What can hang from each mark
j_147: j_55
j_291: j_55 j_151
j_322: j_27 j_55
j_55: j_147 j_322 j_679 j_817
j_193: j_679
j_27: j_322
j_796: j_147
j_348: j_55 j_459

Known rows, with every way that one mark hangs from another
j_147(j_55(j_679 j_817)): [  5.6  -9.4  13.6   2.5  -5.1  -1.9   2.2   4.7   9.2   4.3  -6.5 -19.5
   6.1   0.3 -12.2 -11.2  21.6 -10.2  -0.3   8.9 -11.1  43.4 -10.4 -14.1
  16.9]
j_291(j_55(j_147 j_322 j_679 j_817) j_151): [ -8.3 -17.4 -30.5 -23.6  18.3  24.8  16.5  35.2  16.7  21.0 -13.0 -22.9
  32.2   6.9  13.4 -34.8  19.9   9.5   0.3   0.6 -11.0  55.6   9.0 -41.9
  -3.0]
j_796(j_147(j_55(j_679))): [ 10.4  -1.8  11.2  -9.5  -1.2 -11.0 -12.5  -7.7   3.3  13.4  -0.7  -5.2
  22.9  14.9  -6.9   0.7  24.0   3.8   3.4   0.2  -3.9  23.8 -35.4 -15.2
  17.1]
j_348(j_55(j_322(j_27) j_817)): [ 18.1  -9.5  10.9 -31.4  -2.7   3.0  -0.3   2.8  -2.3  10.4 -19.5 -24.6
  12.8  -6.8  20.6 -35.8   6.3  11.9   3.6  -6.1 -20.6  34.6   6.4 -28.8
 -13.7]
j_291(j_55 j_151): [ -3.3 -17.1  -3.6 -17.3  17.9  26.1   2.9  12.7   5.8   9.7 -13.7 -12.6
  28.4  -2.5  18.1 -27.1   7.0  14.0   5.8  -2.4  -6.6  22.5   6.8 -43.7
   7.2]
j_322(j_27): [ 23.1  -1.0  19.9  -9.3 -24.4  -7.0  -9.9  -7.5 -15.2   2.7  -1.9 -13.5
   7.7   3.0   0.0  -3.7   7.7  10.4 -11.5  -9.1 -12.4  10.7   7.7 -23.8
 -11.4]
j_193(j_679): [  5.1   8.9   7.6 -17.7  -4.6   0.1 -13.6  16.2   5.3   0.4  -1.1 -21.7
  -2.9  -5.1  11.6 -15.3  11.5  -3.6   9.3 -10.5 -12.6   4.9   3.5  -0.9
  14.0]
j_147(j_55(j_322(j_27) j_679 j_817)): [ 10.7  -3.5  13.0  -1.9 -21.0 -14.4  -5.2  10.9   6.8  22.9   1.3 -25.8
  10.5  10.8   1.1  -7.3  31.4   0.7  -7.0  -3.2 -22.0  48.8 -21.3 -26.8
  -2.0]
j_322(j_27 j_55): [ 19.3   3.2  39.7  -6.6 -17.0  -3.9 -13.3 -13.5 -18.2   6.8  -2.9 -17.4
  14.6  -1.7  -2.8   3.8  -8.3   7.7  -6.5  -6.4 -13.6   6.2  -2.9 -15.6
  -0.9]
j_27(j_322): [  8.5   6.3  15.8 -16.2   3.3   2.1 -14.2 -13.2 -10.5 -19.4   1.9  -5.8
   5.9  12.0   3.5   0.5   6.0   4.8 -14.7  10.4  -2.7  -0.4   3.4 -20.7
  12.3]
j_147(j_55): [  4.9  -9.0  24.4   8.2  -8.6 -12.2  -9.7 -12.2  -8.9  -8.3   0.6 -10.0
  10.3   0.2  -6.3 -10.7  23.7  -4.6   4.7   7.6  -8.8  21.0  -7.5 -22.6
   7.8]
j_27(j_322(j_55(j_147 j_817))): [  6.8  -1.6  20.6  -8.1  10.8   3.4  -6.8 -16.2 -19.2 -21.3 -10.3 -17.4
  11.4   8.0 -18.0  -2.2 -10.6  -7.8 -15.2  23.9  -8.1  15.6  11.5  -4.4
  17.7]
j_147(j_55(j_322 j_679 j_817)): [  1.5  -3.5  10.4  -3.2  -5.3  -9.8  -3.9  11.1  11.4  13.9   0.9 -22.3
   8.8   7.0   0.1 -12.0  30.1  -2.6   3.1   2.1 -16.4  44.9 -21.2 -22.6
   7.4]
j_796(j_147(j_55(j_322(j_27) j_679 j_817))): [ 17.5  -4.9   8.6 -14.2  -9.8 -16.7 -11.3  -1.7   4.3  31.4  -3.9 -17.7
  22.8  17.0  -6.3  -2.0  23.7   7.5  -0.6  -7.1 -19.2  42.3 -41.1 -18.1
   6.0]
j_796(j_147(j_55(j_817))): [ 16.5 -15.0  18.0  -3.8   2.0 -12.3  -9.4 -15.3  -5.6   8.6 -13.4 -11.7
  18.9   5.3 -22.9 -13.3   9.4  -1.2   7.4   1.6 -14.4  33.0 -28.0  -6.5
  16.8]
j_348(j_55 j_459): [ -1.6  -5.3  16.6 -21.5  14.6  11.8  11.0 -15.3  -0.6  -3.2 -19.3 -14.8
 -12.9   1.2  16.5 -49.5  -3.6  -8.4   8.6  -2.8   2.8   9.0  14.3 -28.0
  -3.7]
j_322(j_55): [  5.4   3.3  37.2  -7.7   9.7   0.9 -10.7 -11.8 -11.9  -7.8  -3.6 -11.3
  12.8  -7.5  -7.0  -3.7  -7.4   5.6   6.5   0.7  -6.0  -0.8  -3.9  -7.0
  10.5]
j_348(j_459): [  0.0   1.5  19.5  -5.4   6.6   1.9   4.6 -15.3  -5.2  -4.4  -4.9 -13.8
 -21.6   8.9  -5.8 -33.1  -1.3 -10.2   3.3  -7.9  -0.8   1.0   7.3 -19.4
  -2.8]
j_291(j_55(j_679 j_817) j_151): [ -2.8 -18.5 -17.5 -22.2  24.1  34.6  15.1  31.5  24.6  22.8 -19.6 -21.0
  25.1  -4.1  13.4 -28.9   4.5   7.8   1.1  -0.3  -8.6  45.4   3.6 -33.1
  17.1]
j_147(j_55(j_322(j_27))): [ 10.3  -3.8  24.0   2.2 -25.7 -23.5 -16.8  -7.7 -12.4  10.9   8.9 -17.6
  13.6  10.8   6.7  -5.9  34.2   6.2  -0.4  -4.2 -20.8  26.7 -18.6 -38.4
 -10.6]
j_55(j_147 j_322 j_679 j_817): [  4.5  -2.4 -15.6 -18.5   1.1  -2.0   8.3  18.7   4.9   1.4  -1.2 -21.1
   8.6   9.3  -7.2 -21.3  24.7   3.0  -4.5   2.0  -8.7  46.3   8.1 -13.2
 -13.0]
j_291(j_55(j_147 j_322(j_27) j_679 j_817)): [  6.5 -14.0 -18.5 -26.5  -1.0   7.9  16.4  24.1   2.4  23.7  -3.2 -19.5
  25.0   8.1  11.6 -31.3  23.0   5.0 -13.4   1.7 -17.7  54.0  10.2 -28.9
 -14.9]
j_291(j_55(j_147 j_322)): [ -1.1 -11.1  -8.1 -21.2   9.1   0.3   5.7   6.7 -11.3   1.9   3.9  -7.0
  28.6   6.0  14.1 -34.9  26.6   8.2   0.7   4.2  -9.3  25.8  11.4 -33.9
 -16.1]
j_27(j_322(j_55(j_147 j_679 j_817))): [  3.9   4.5  13.8 -15.5  11.0   8.0  -4.0  -5.5  -5.9 -13.2  -6.3 -14.6
  10.4  12.2 -12.4   3.3  -4.1  -7.6 -18.0  22.4  -2.9  18.8   7.0  -4.6
  20.0]

Rows
[ 14.5  -1.4   2.3 -11.3 -23.6 -19.8  -7.0  -3.9 -24.1  -2.5   7.9 -16.0
  13.1  15.9   2.7 -12.6  27.6  12.2 -10.1  -6.2 -14.2  22.6  12.9 -32.5
 -33.2]	j_55(j_147 j_322(j_27))
[  4.4 -26.6 -16.9 -15.7   4.1  14.3  10.3  19.8  -2.5  20.7 -18.7 -28.5
  31.1   5.5   9.3 -36.2  13.0  11.0  -3.6  -3.4 -22.0  54.5  15.3 -48.4
 -15.9]	j_291(j_55(j_147 j_322(j_27) j_817) j_151)
[ 16.7   5.3  -0.4 -23.7 -13.7  -4.5  -1.4  21.4  11.3  26.4   0.3 -27.4
   4.1   8.4   7.7  -8.2  17.1  11.8  -9.0 -14.5 -20.9  42.4 -10.5 -21.3
  -9.8]	j_55(j_322(j_27) j_679 j_817)
[ 19.0  -3.1  15.2  -7.2 -14.8   1.0   3.8   3.5 -10.1   8.7 -10.9 -27.9
  14.2   1.3 -18.9  -0.6  -4.5  -3.8 -15.6   4.4 -13.1  36.2  10.3  -3.9
  -2.5]	j_322(j_27 j_55(j_147 j_679 j_817))
[ -7.8 -16.3 -17.6 -17.6  14.6  14.8   4.6  17.1  -1.6   7.3  -6.5 -15.4
  35.7   7.7  19.2 -32.7  22.9  16.4   5.5  -1.4  -9.6  33.5   9.2 -52.1
 -12.2]	j_291(j_55(j_147 j_322) j_151)
[  5.8   2.6  23.3 -13.4  13.9  10.2  -0.1   5.1   7.0   4.3 -10.6 -19.7
   9.1  -8.7 -11.5  -5.0 -12.4  -1.4   3.5   2.8  -8.7  22.1  -5.3   3.4
  20.8]	j_322(j_55(j_679 j_817))
[  8.0   2.6  31.3 -12.7  14.4   6.4 -10.7 -14.8 -10.9 -13.4 -10.1 -16.2
   7.9   5.5 -11.6   0.2 -14.3  -2.5 -11.6  16.1 -10.5   9.7  -1.4  -4.0
  25.1]	j_27(j_322(j_55(j_817)))
[ -0.3   9.4 -13.2 -19.5  -4.4  -8.9   0.1  12.5   0.8  -3.1  14.7 -10.9
  13.9  17.5   7.9  -8.2  37.9   9.2  -5.3  -2.0   1.3  24.8   4.9 -26.4
 -17.9]	j_55(j_147 j_322 j_679)
[ 14.7  -2.3 -13.4 -17.2 -20.4  -8.6   5.9  19.0  -1.7  13.1   0.0 -27.1
   9.6  15.0  -4.3 -12.5  23.7   5.0 -16.3  -4.4 -15.4  52.9   8.0 -20.7
 -22.2]	j_55(j_147 j_322(j_27) j_679 j_817)
[ -7.6  -9.0 -15.2 -24.7  18.2  30.7   6.5  27.2  20.8  17.9  -7.8 -10.9
  28.8   1.6  24.7 -21.0  15.7  15.3   2.0  -3.6  -3.2  27.6   0.8 -44.0
  11.5]	j_291(j_55(j_679) j_151)
[ 19.8  -6.1  13.9 -15.3 -15.3 -11.6  -6.1   5.1  -7.1  15.9  -6.3 -28.2
   2.5   2.4  -1.2 -17.9   6.4  11.6  -4.3 -13.0 -27.3  34.9  -2.1 -20.9
 -15.1]	j_55(j_322(j_27) j_817)
[  8.7   2.6   9.7 -14.3   0.2 -16.7 -14.7  -3.3   3.6  20.7   5.3  -6.7
  25.9  18.3   2.4  -1.7  31.2  11.7   5.7  -7.0  -6.8  26.3 -43.9 -22.2
   8.6]	j_796(j_147(j_55(j_322 j_679)))
[  4.7   6.6  22.3 -10.3   7.0  -0.5 -12.7 -19.9 -21.1 -23.8  -1.4  -8.8
  13.3  14.5  -8.5   5.3  -2.6  -2.2 -16.1  20.6  -1.6   2.0   7.8 -12.3
  13.2]	j_27(j_322(j_55(j_147)))
[  9.8   9.1 -11.6 -19.7 -24.1 -14.1  -1.7  12.8  -3.8   7.9  13.4 -15.6
  15.7  22.2  11.3  -1.1  37.0  12.7 -15.6  -6.9  -6.8  29.2   5.1 -33.0
 -29.3]	j_55(j_147 j_322(j_27) j_679)
[ -5.2  -5.8  -9.0 -27.7  15.6  10.9  23.6   5.4  10.4   8.1 -17.3 -27.5
 -11.3  11.2  13.0 -56.1   9.1 -12.3   2.4  -0.4  -1.9  42.2  15.9 -25.0
 -15.3]	j_348(j_55(j_147 j_322 j_679 j_817) j_459)
[ -0.2   6.6  15.7 -10.7   5.3   2.6   0.4  -0.6  -6.4  -8.9   1.6 -10.5
  18.0   2.9 -10.4   0.5   5.1  -1.7  -2.8   7.5   2.3  12.8   6.9  -6.7
   4.7]	j_322(j_55(j_147 j_679))
[ 15.6   7.4  17.9  -7.9 -18.8  -3.1  -4.0  -1.4 -12.3   4.0   1.4 -16.4
  19.0   9.1  -5.4   9.3   5.6   2.3 -15.5   0.8  -3.7  20.4   7.9 -13.3
  -7.5]	j_322(j_27 j_55(j_147 j_679))
[  7.4  -7.3  14.5 -25.6   2.2   5.3  11.4  -5.7   0.2  19.6 -22.1 -31.7
 -13.2   6.0  18.1 -54.5  -4.3  -4.4   3.0 -10.9 -15.5  33.2   6.5 -33.7
 -17.2]	j_348(j_55(j_322(j_27) j_817) j_459)
[ 13.2 -11.5  23.8   5.7 -20.3 -18.7  -9.4  -3.4  -8.3  13.7  -2.2 -28.4
  10.1   5.6  -5.8 -14.1  21.8   0.0  -1.5  -0.4 -28.1  44.1 -15.3 -27.8
  -6.2]	j_147(j_55(j_322(j_27) j_817))
[ 14.0 -10.0   8.5  -8.2   1.7  -8.5  -6.1  -5.3   5.5  15.1  -9.2 -11.9
  20.2  10.5 -17.3  -7.6  15.4  -0.5   3.4   1.6 -10.9  37.2 -31.5  -7.0
  20.4]	j_796(j_147(j_55(j_679 j_817)))
[  2.9  17.7  22.6 -19.0  10.7   7.3 -14.1  -7.3  -1.9  -7.4   4.6  -9.4
  11.8  13.7   5.3  13.2  -0.3   2.9 -15.6  12.9   0.0   0.7  -9.0 -12.6
  24.6]	j_27(j_322(j_55(j_679)))
[ 20.0   2.5  27.1 -10.6 -11.8   4.7  -2.5   5.2   0.8  18.9  -8.5 -25.7
  10.9  -1.0 -10.4   3.3 -10.6   1.6 -11.8  -4.4 -18.3  28.5  -5.6  -4.7
   7.1]	j_322(j_27 j_55(j_679 j_817))
[  3.4 -13.7  14.6 -19.4  18.3  17.4  19.5 -12.9   3.2  -0.2 -31.3 -24.8
 -17.4  -4.8   3.4 -58.6 -14.0 -15.6  10.3   0.8  -4.7  25.7  16.8 -17.3
   2.0]	j_348(j_55(j_817) j_459)
[ 22.6 -10.8  27.3   0.0 -16.0  -4.2   1.7 -11.2 -24.1  -1.9 -17.7 -26.7
  14.8  -1.8 -26.7  -9.3 -13.2  -4.2 -10.4   5.4 -19.3  30.6  17.5  -4.7
  -6.5]	j_322(j_27 j_55(j_147 j_817))
[  5.4  -3.8  12.7  -7.6  10.5   7.4   5.9   4.1  -2.1  -5.9 -10.8 -19.9
  12.8  -1.9 -22.5  -9.6  -5.4  -8.5  -2.8  12.2  -3.9  29.9  11.2   3.4
  10.5]	j_322(j_55(j_147 j_679 j_817))
[  7.1 -11.7  24.0   0.0  10.4   1.7   3.3 -10.0 -18.3 -14.9 -16.5 -21.3
  12.1  -7.2 -28.8 -17.5 -13.7  -9.2   1.7  13.7 -10.3  24.2  16.5   3.6
   6.6]	j_322(j_55(j_147 j_817))
[  5.3 -12.3  21.7   4.5  -5.2 -14.6  -6.4  -2.3  -4.6   5.2  -3.4 -24.1
   8.5   2.4  -8.4 -20.3  22.6  -2.5   7.8   3.7 -21.9  39.8 -15.8 -23.1
   2.2]	j_147(j_55(j_322 j_817))
[ -4.6   1.4   1.9 -33.4  19.1  14.8  17.9   7.8  19.6  18.6 -17.7 -27.7
 -14.9   6.5  22.0 -53.3   3.7  -6.6   7.0  -7.2  -5.1  34.3  -1.6 -27.4
  -5.3]	j_348(j_55(j_322 j_679 j_817) j_459)
[ 11.9  15.9   1.9 -25.8 -19.6  -8.8 -10.5  15.5   7.5  22.1  15.4 -14.8
   9.5  14.7  22.9   2.4  30.4  20.7  -9.5 -19.3 -11.3  20.6 -14.5 -32.7
 -15.5]	j_55(j_322(j_27) j_679)
[ 14.6   3.9  10.0 -14.6 -14.5 -20.4 -17.1  -3.7   1.5  28.0   7.0  -8.5
  25.8  21.9   3.9   3.8  31.7  12.2  -0.3 -10.6 -12.8  29.3 -43.6 -26.4
   2.4]	j_796(j_147(j_55(j_322(j_27) j_679)))
[  7.6   5.9  13.9  -3.2 -25.7 -17.8 -13.3   6.0   2.4  19.1  13.9 -16.8
  14.0  16.9  15.3   2.6  40.5   7.2  -6.1  -5.5 -13.7  32.4 -23.2 -38.0
  -7.2]	j_147(j_55(j_322(j_27) j_679))
